Each row comes from the steps of one path. Every step used is in the known rows, and no mark comes twice. Write the path behind each row, first mark first.
In the rows, zero is written as 128.
Known rows
sumit-zemi: [105 141 135 111 120 155 147 131 113 175 110 118 116 126 127 139  89 114
 134 128 142 137 136 162 131  83]
lidame-liku: [119 146 114 157 112 142 130  93 116 124 104 101 116 118 145 122 104 129
 163  93 120 129 125 123  84 121]
liku-gurama-zemi-tikat: [120 159 152 117 128 158 137 161 143 219 131  85 167 158 135 164  51 140
 124 121 141 150 125 153 144  92]
duzup-liku: [148 108 123 141 124 155 147 105 130 111 112  89  94  97 131 137  93 121
 106 120 112 120 120 162 131 101]
nodeg-zemi-gurama-liku: [ 94 162 122 134 153 135 135  79  71 183 132 154  51 134 122  98  92 101
 129 136 163 112 179 154 136  78]
lidame-liku-nodeg-zemi: [159 145 120 136  92 133 137  58 133 179 119 112 147 142 147 139  80 133
 169 104 159 144 148 149 104  98]
lidame-liku-nodeg-zemi-gurama: [137 155 102 128 124 139 135  69 122 192 129 131 117 157 135 112  88 126
 146 108 184 139 184 162 115  85]
gurama-zemi: [116 144 137 122 123 152 142 147 126 180 133 117 140 130 124 138  88 116
 127 128 134 139 137 160 132  79]
liku-lidame: [100 153 133 147 112 120 106 115 123 105 107  86  84 108 121 132 114 123
 118  93 118  92 117 129 112 121]
gurama-zemi-nodeg: [ 94 154 131 108 133 156 143 144 109 187 149 144 130 132 112 118  99 103
 103 132 157 139 172 174 152  68]
zemi-gurama: [ 97 147 112 135 153 154 134 129  97 156 131 117  83 130 122 102 117 113
 120 120 138 120 154 161 122  89]
gurama-liku-lidame: [105 160 132 170 125  94 104  60 101  81 111  98  34 103 127 107 111 113
 135  98 122  78 124 110 114 136]
sumit-zemi-tikat: [ 95 137 148 102 113 182 141 173 124 205 116 101 144 129 131 159  65 126
 118 111 141 145 131 136 136  83]
sumit-zemi-gurama-liku: [ 89 156 119 125 161 134 142  91  77 165 124 152  37 134 121  87  97  99
 129 139 167 120 179 155 146  81]
liku-nodeg-zemi-sumit: [134 145 114 108 133 146 147  85 103 214 146 127 146 160 122 123  86 101
 119 127 165 143 164 182 143  63]
zemi-tikat: [109 137 143 136 118 176 132 162 121 170 125  77 140 119 136 151  84 134
 128 100 114 132 115 122 114 107]
sumit-zemi-nodeg: [ 86 149 131  98 132 160 147 128 100 183 125 145 108 130 115 120  97 100
 111 129 165 137 172 177 151  69]
nodeg-zemi-gurama-liku-duzup: [117 138 123 148 146 160 107  72  70 171 119 169  52 118 129  88 100 109
 120 146 175 107 199 135 124  85]
nodeg-zemi: [113 148 139 120 112 155 140 120 107 191 118 121 133 127 129 151  82 115
 136 125 140 131 136 159 123  80]
duzup-liku-nodeg-zemi: [187 108 129 120 106 147 155  69 147 164 127  99 128 122 135 154  69 122
 111 129 152 136 144 188 151  83]
gurama-zemi-sumit: [ 93 150 117 106 158 157 145 150 102 201 142 136 139 151 110 116  92  97
 100 130 147 139 158 166 143  59]
gurama-zemi-nodeg-liku-lidame: [ 88 172 134 132 150 104 109 106 115 117 163 141  52 123 104 101 118  71
  76 123 169  85 176 152 162  88]
gurama-liku-sumit-zemi-nodeg: [116 170 129 121 137 115 151  41  82 180 114 143  68 150 125  93  74 113
 137 142 170 119 173 173 169  90]
duzup-liku-nodeg-zemi-tikat: [177 103 141 111  98 173 152 109 157 195 128  81 152 125 136 178  44 134
  98 113 150 142 138 161 155  84]

Which path is each row?
[118 176 118 128 194 113 140  88  96 174 164 131  93 168 123  98  94  73
 107 158 159 124 159 180 160  74] -> nodeg-liku-gurama-zemi-sumit
[127 157 147 124 122 138 146  88 107 202 104  95 101 150 140 133  39 139
 147 121 147 127 132 132 152 104] -> gurama-liku-sumit-zemi-tikat
[109 172 134 112 147 136 143 113 116 195 142 129 129 160 120 124  88 115
 114 140 163 142 166 191 160  75] -> liku-gurama-zemi-nodeg
[148 160 112 155 108 124 136  61 125 146  89  85 122 144 150 123  81 147
 173  97 125 123 118 138  98 125] -> lidame-liku-sumit
[132 170 124 139 127 125 136  94 137 174 109 108 138 159 144 135  72 137
 158 114 149 146 136 153 114 104] -> lidame-liku-gurama-zemi
[129 121 128 144 119 127 119 102 142  79  95  77  62  90 122 139  98 120
  81  94 115  85 116 143 133 118] -> duzup-liku-lidame
[145 123 129 180 125 147 104  60  88 104 113 126  66  92 141  93 118 113
 153 136 126 105 145 110 100 127] -> gurama-liku-duzup
[141 124 115 169 104 167 102  89 117 114  91 116 115  99 151 110 115 133
 156 105 134 122 143 105  71 126] -> lidame-liku-duzup
[128 129 123 163 149 153 103  74  85 103 155 147  62  95 128  78 143  77
 107 151 156  98 180 141 126 106] -> zemi-nodeg-liku-duzup
[161 145 132 146 111 114 139  29 103 167 141 120  95 135 140 123  81 112
 165 136 157 128 151 156 134 100] -> gurama-liku-nodeg-zemi
[152 121 126 175 137 150 101  78 101  94 136 121  70  93 141  98 133  93
 132 147 135  99 144 125 108 121] -> nodeg-liku-duzup
[137 146 117 113 131 147 143  96 114 209 146 129 116 157 123 121  92 117
 123 129 177 138 180 187 142  71] -> liku-nodeg-zemi-gurama
[135 155 133 110 114 139 152  99 122 197  94 103 127 154 133 138  66 138
 141 132 146 131 129 174 148  87] -> liku-sumit-zemi
[100 155 112 158 163 128 129  76  75 131 136 129  37 124 126  76 116 100
 136 129 141 107 163 142 124 103] -> zemi-gurama-liku
[167 116 111 111 135 153 154  83 136 180 135 120  97 138 123 129  78 116
  88 132 174 131 180 200 163  68] -> duzup-liku-nodeg-zemi-gurama
[ 69 169 122 128 153 108 112  88  91 130 111 142   4 128 111  88 101 102
 102 112 171  85 177 137 148  97] -> sumit-zemi-gurama-liku-lidame
[144 159 132 128 140 117 146  66 111 163 122 113  82 149 136 119  81 104
 140 150 152 112 136 170 156  94] -> nodeg-liku-sumit-zemi
[134 170 127 126 153 115 145  78 107 175 162 137  96 153 119  98  92  89
 110 154 168 114 171 183 175  77] -> gurama-zemi-nodeg-liku-sumit
[ 89 168 125 152 146 101 103  75  99  77 152 120  30 106 115  91 138  76
  91 112 148  72 160 140 140 112] -> zemi-nodeg-liku-lidame
[144 128 123  92 130 149 166  81 129 176 101 122  97 137 120 127  61 121
  83 135 165 125 164 204 187  72] -> duzup-liku-sumit-zemi-nodeg
